What can hang from each mark:
U: E G V
B: V
S: D K M
G: K U
K: G R S
V: B U
R: K M
M: G S

Each row was made from one small tree. Brackets hold a mark, then the marks that hang from it, in alphabetical order. Every link used is in the known rows. Write each row's tree.
Known rows:
(M (S D (K (G (U E)) R))): [ 0.53  3.78 -2.05 -0.94 -1.17 -3.18 -3.18 -4.07  1.29  2.52 -1.99  1.23
  2.16  0.84 -2.38 -2.53 -3.36  0.32 -0.90 -1.80 -0.29 -1.56  1.66  2.24
  1.37]
(S M): [-4.13 -1.25  0.14 -5.66 -2.88 -1.23  0.52 -4.17 -0.91  2.89  0.05  0.20
  3.46  2.33 -4.15 -3.55 -3.69 -1.03  1.93 -2.09 -2.17 -1.31  2.86 -0.91
  1.56]
(S D): [-3.56 -1.18 -1.87 -1.68 -1.20 -1.77 -0.13 -4.89  1.28  3.11 -3.49  1.91
  2.12 -0.37 -3.65 -1.92 -6.12  0.59  0.02 -2.28 -2.50 -0.29  1.39  0.56
  0.60]
(K S): [-2.31  0.82 -0.18 -0.61 -2.08 -1.40 -0.36 -3.51 -0.57  4.09 -1.94  2.47
  2.24  1.31 -4.02 -1.37 -3.38  0.76  2.37 -3.32 -0.68 -1.28  1.06 -0.01
  0.64]
(K G (S M)): [-2.00  1.63  0.11 -0.64 -0.28 -1.58 -1.57 -4.50 -1.04  3.33  1.17  1.07
  2.32  3.44 -3.38 -3.35 -0.93 -0.63  3.22 -2.37 -1.26 -3.29 -0.71  0.58
  0.67]
(U E G V): [-0.83  2.45 -3.83 -7.68 -3.00 -3.51 -1.26 -6.53  0.00  1.78 -2.37  2.04
  2.41 -1.95 -2.30 -3.26 -1.20 -4.06  1.90 -5.80  1.26 -2.59 -0.63  1.05
 -0.33]
(V B (U (G (K R)))): [-1.00  1.55 -0.48 -4.14 -3.35 -4.65 -4.23 -3.64 -0.35  0.00 -0.68  1.94
  0.27  0.30 -4.11 -1.07 -2.35 -2.27  1.49 -0.35 -1.83 -1.78  2.62 -0.84
 -0.32]
(K (R M) S): [-1.83  1.83 -0.67  0.00 -1.56 -2.62 -0.40 -1.82 -0.23  3.90 -0.76  2.39
  3.27  4.47 -2.81 -0.66 -3.57  0.52  4.25 -1.92 -1.37 -4.17  1.61 -1.74
  3.14]
(G (K R)): [-1.60  2.40  0.82 -3.17 -5.53 -2.70 -0.50 -2.33 -0.05  1.98 -2.63  1.28
  4.16  3.03 -5.92  0.51 -4.34  0.47  1.27 -1.87 -2.50 -3.68  2.70 -1.86
 -0.37]
(B (V U)): [-3.52 -0.91 -1.06 -6.53 -3.11 -4.03 -0.95 -4.36 -0.11  0.70 -0.42  1.54
  1.84 -1.52 -4.06 -0.96 -4.57 -1.82  0.29 -0.78 -2.25 -0.17  5.15  0.16
 -1.26]
(K (G (U E)) (R M) (S D)): [-0.29  3.20 -2.14  1.99 -0.20 -4.79 -3.24 -2.25  1.75  2.24 -0.26  1.10
  2.48  4.60 -2.09 -3.54 -0.69  0.58  4.70 -0.88 -2.34 -6.07 -0.76  0.96
  2.79]
(U E G): [-1.22  1.38 -2.12 -5.05 -4.17 -1.90 -1.05 -5.30 -0.77  2.35 -3.61  1.63
  2.85  1.13 -3.41 -3.33 -0.61 -1.27  1.91 -6.29  0.36 -2.36 -1.34  1.46
 -0.15]
(K (G (U E)) R (S M)): [-0.14  4.07 -0.63 -1.10 -1.72 -5.01 -2.75 -2.14  0.56  1.67  1.65  0.65
  3.85  5.46 -3.63 -3.74  0.06 -0.93  4.91 -1.21 -2.62 -6.26  0.89  0.44
  1.98]
(U (G (K R)) V): [-0.32  3.54 -2.48 -7.47 -2.38 -3.98 -2.15 -4.82  0.38  0.96 -1.02  1.63
  2.04  0.05 -4.15 -0.59 -3.22 -3.59  2.19 -3.21 -0.25 -4.65  0.40 -1.04
 -0.60]
(S D (K (G U) (R M))): [-0.49  3.07 -0.81 -0.91 -0.81 -3.03 -2.15 -4.52  1.89  1.97 -1.28 -0.40
  2.48  3.11 -2.72 -3.18 -3.31  0.16  0.55 -0.35 -4.05 -3.52  1.20  1.40
  1.38]
(V B (U (G K))): [-1.39  0.94 -0.34 -4.22 -3.38 -4.04 -4.20 -4.10 -0.60  0.21 -0.88  1.72
 -0.23 -0.42 -4.10 -1.62 -1.95 -2.10  1.26 -0.66 -1.42 -0.97  2.21 -0.43
 -0.63]
(R (K (G U) (S D M))): [-0.95  2.63  0.24 -3.25 -1.89 -1.54 -2.13 -5.55 -0.71  2.57  1.43 -0.51
  2.55  2.52 -4.43 -3.27 -1.02  0.43  1.54 -1.71 -1.51 -3.17 -0.25  1.55
  0.60]
(V B (U E (G (K (S D))))): [ 0.40  2.27 -1.74 -2.80 -3.70 -4.48 -4.77 -4.40 -0.49  0.97 -2.20  2.48
 -0.36 -1.38 -2.96 -2.73 -0.39 -2.52  1.69 -1.46 -0.73 -1.50 -0.04  0.44
 -0.40]
(K (G (U E)) (R M) S): [-0.77  3.37 -0.78  0.79 -1.70 -4.51 -2.69 -1.79  0.74  2.03  0.55  0.75
  3.31  5.70 -2.72 -3.19  0.25  0.63  5.17 -1.57 -1.73 -6.09  0.45  0.48
  2.44]
(G K): [-2.39  1.10  1.06 -3.47 -5.61 -1.43 -0.55 -3.25 -0.51  2.44 -3.02  0.80
  3.10  1.47 -5.93 -0.61 -3.53  0.91  0.77 -2.52 -1.61 -2.05  1.90 -1.05
 -1.07]
(U E G (V B)): [-0.38  2.50 -4.79 -7.11 -2.19 -4.74 -2.65 -6.94 -0.43  1.60 -1.60  2.53
  1.83 -3.19 -1.87 -2.56 -1.72 -5.15  2.00 -5.17  0.95 -2.34 -0.46  0.75
 -1.72]
(R (M G)): [-3.66 -1.94 -0.40 -3.24 -1.80 -0.10 -0.99 -4.42  0.10  2.11 -0.58  0.43
  2.62  2.43 -2.15 -2.53 -2.15  0.52  2.87 -2.29  0.04 -1.22  1.38 -0.65
  1.66]
(S D K (M G)): [ 0.32  1.53 -1.03 -4.49 -0.27 -0.48 -2.19 -6.50  0.81  2.35 -0.15 -0.12
  2.14  0.70 -2.22 -4.39 -2.84 -2.40  0.31 -0.67 -2.68 -1.45  0.05  0.78
  0.86]
(K (G (U V)) (R M) (S D)): [-0.75  3.10 -2.55  0.73  1.44 -5.36 -3.40 -2.68  2.26  1.86  1.10  1.14
  1.80  3.45 -2.02 -2.84 -2.12 -0.50  4.64  0.18 -2.35 -6.03  0.20  0.36
  2.74]

Which tree is each row?
[-2.51  1.61 -1.45 -0.18 -0.05 -3.12 -1.72 -3.42  0.76  2.05  0.05  1.24
  3.40  4.68 -2.07 -1.25 -3.62  0.38  1.94 -1.32 -1.43 -4.04  1.61 -0.06
  2.35]	(K G (R (M (S D))))
[ 1.66  3.26 -1.53 -4.82 -1.27 -2.83 -3.02 -4.84  1.91  1.22  0.15 -0.46
  3.21  2.09 -2.37 -4.67 -2.18 -2.60  1.45  0.17 -3.60 -3.56  1.12  0.68
  1.76]	(S D (K R) (M (G (U E))))
[-1.44  0.90 -1.84 -7.39 -4.24 -4.36 -2.20 -4.59 -0.53  0.35 -1.28  1.41
  1.51 -1.44 -3.98 -1.63 -2.18 -2.69  0.91 -2.05 -1.28 -1.77  2.57  0.61
 -1.79]	(B (V (U E (G K))))
[-0.83  2.20  0.83 -4.81 -3.14  0.00 -0.90 -5.73 -1.87  3.22  0.98  0.58
  3.39  2.09 -4.31 -1.62 -1.68 -0.16  1.53 -2.86 -0.11 -2.04  0.52  0.08
  0.50]	(R (K (S (M G))))
[-1.01  1.22  0.47 -3.45 -2.32  1.03 -1.68 -5.59 -1.58  3.09  1.14  0.16
  2.64  2.93 -2.40 -1.82 -0.23  0.86  2.83 -2.58  1.36 -2.37 -0.67 -0.18
  1.64]	(R (K S) (M G))
[-2.24 -1.52 -2.24 -2.30 -0.16 -1.37 -3.56 -3.43  1.45  1.79 -0.38  0.18
  0.93  1.13 -1.32 -3.64 -2.13  1.23  2.44 -0.92  1.30 -0.90  1.36  0.65
  2.99]	(R (M (G U) (S D)))
[ 1.49  1.95 -3.65 -3.51 -0.19 -4.03 -6.93 -3.99  2.76 -0.11 -0.22  1.29
  0.21 -2.88 -2.57 -1.82 -2.60 -1.08  0.93  0.21  1.78 -1.32  1.40  1.15
 -0.55]	(M (G K (U (V B))) (S D))
[-2.38  0.10 -1.25 -1.42 -0.87 -1.21 -2.31 -3.75  0.33  3.22 -1.03 -0.33
  1.02  1.91 -1.60 -3.93 -2.41  1.41  1.10 -1.32  0.19 -1.12  1.29  1.07
  2.91]	(R (M (S D (K (G U)))))
[ 1.08  2.91 -1.29 -4.23 -0.19 -1.72 -2.20 -5.55  1.30  1.93  0.27  0.34
  3.16  2.21 -2.23 -3.23 -3.65 -2.83  0.81  0.00 -3.53 -3.11  0.88 -0.06
  1.52]	(S D (K R) (M G))
[-2.49  0.59 -2.26 -5.89 -4.26 -5.62 -2.12 -3.91  1.32  0.84 -1.13  0.42
  2.67 -2.13 -3.89 -3.78 -2.48 -1.55  2.07 -2.09 -1.37 -1.22  4.27  0.90
 -0.52]	(G (U E (V B)))
[ 0.46  0.65 -3.39 -2.50 -0.69 -2.78 -5.29 -4.02  2.70  0.62 -1.46  1.40
  1.36 -1.38 -1.95 -3.42 -1.79  0.39  0.90 -1.65  1.92 -0.29  1.20  2.54
  1.04]	(M (G (U E)) (S D))
[-2.02 -1.39 -2.13 -4.77 -0.02 -2.13 -2.73 -4.71  1.92  1.17  0.35 -0.12
  1.92  0.63 -3.00 -4.86 -3.18 -1.37  2.36 -0.06 -2.55 -1.76  1.06  0.47
  1.68]	(S D (M (G U)))
[-0.33  0.18 -3.05 -1.76  0.92 -1.20 -4.11 -5.03  1.84  1.62 -1.35  2.56
  1.32 -1.23 -1.66 -1.33 -3.89  0.06 -0.02 -1.93  2.01  0.33  0.79  1.47
  0.69]	(M G (S D))
[-0.97  2.39 -0.51 -0.80 -0.78 -1.21 -1.24 -6.51  0.95  2.91 -2.52  0.56
  2.02  0.74 -3.13 -2.74 -3.82 -0.17 -1.41 -2.05 -3.16 -1.19  0.05  2.11
 -0.60]	(S D (K G))
[-2.72  0.21 -0.28 -2.28 -1.94 -1.06 -1.88 -3.42 -0.37  3.05 -0.50 -0.60
  1.62  2.68 -2.04 -3.69 -1.77  1.49  1.40 -1.84  0.63 -1.14  2.15  0.75
  2.66]	(R (M (S (K (G U)))))
[-2.70 -0.42 -1.74 -7.34 -2.45 -4.07 -1.81 -4.70 -0.27  0.34 -0.32  1.46
  1.14 -1.20 -3.93 -1.25 -3.67 -2.50  0.87 -1.50 -1.70 -1.04  3.66  0.55
 -1.36]	(B (V (U G)))
[-0.05  2.87 -1.91 -1.30 -0.88 -2.17 -2.06 -4.05  0.86  3.41 -2.51  2.02
  2.05  0.30 -2.54 -1.16 -5.46  0.34 -1.35 -1.81 -0.23 -0.61  2.38  1.09
  1.71]	(M (S D (K R)))
[ 0.17  2.12 -2.57  0.59 -0.34 -3.45 -2.61 -2.32  1.66  2.77 -1.07  2.36
  2.51  3.06 -1.68 -2.06 -2.47  0.07  4.57 -1.06 -1.32 -4.59 -0.10 -0.52
  3.15]	(K (R (M (G (U E)))) (S D))
[-1.16  3.01  0.44 -3.72 -2.58 -2.96 -2.07 -5.61  0.30  1.51 -0.18 -0.44
  2.46  0.74 -3.89 -2.78 -2.18 -1.12 -0.11 -1.84 -2.51 -1.55  2.82  1.61
 -1.60]	(S (K (G (U (V B)))))
[-0.51  3.74 -0.13 -3.64 -3.19 -2.75 -2.42 -6.01 -1.10  2.15  1.06  0.35
  2.96  0.78 -4.20 -2.06 -0.49 -0.42  1.38 -2.85 -0.39 -2.76  0.55  1.60
 -1.10]	(R (K (G (U E (V B))) S))
[-0.26  3.58  0.56 -1.29 -4.61 -2.71 -1.24 -1.85 -0.32  2.91 -2.33  2.03
  3.38  3.11 -5.52  0.55 -3.37  0.54  2.48 -1.91 -1.82 -4.38  1.25 -1.77
 -0.03]	(G (K R S))
[-0.96  2.57 -1.71  1.99  0.91 -4.55 -3.25 -2.08  1.90  2.11  0.54  0.93
  1.99  4.91 -2.54 -2.84 -1.84  0.84  4.68 -0.08 -2.78 -5.91 -0.10  0.52
  2.87]	(K (G U) (R M) (S D))
[ 0.36  3.72 -0.91 -4.47 -6.13 -4.89 -3.05 -2.15  0.93  1.54 -2.05  0.25
  2.14 -0.78 -5.16 -3.47 -0.01 -0.50  3.19 -1.83 -0.49 -3.79  1.44  0.27
 -0.33]	(G (K S) (U E V))
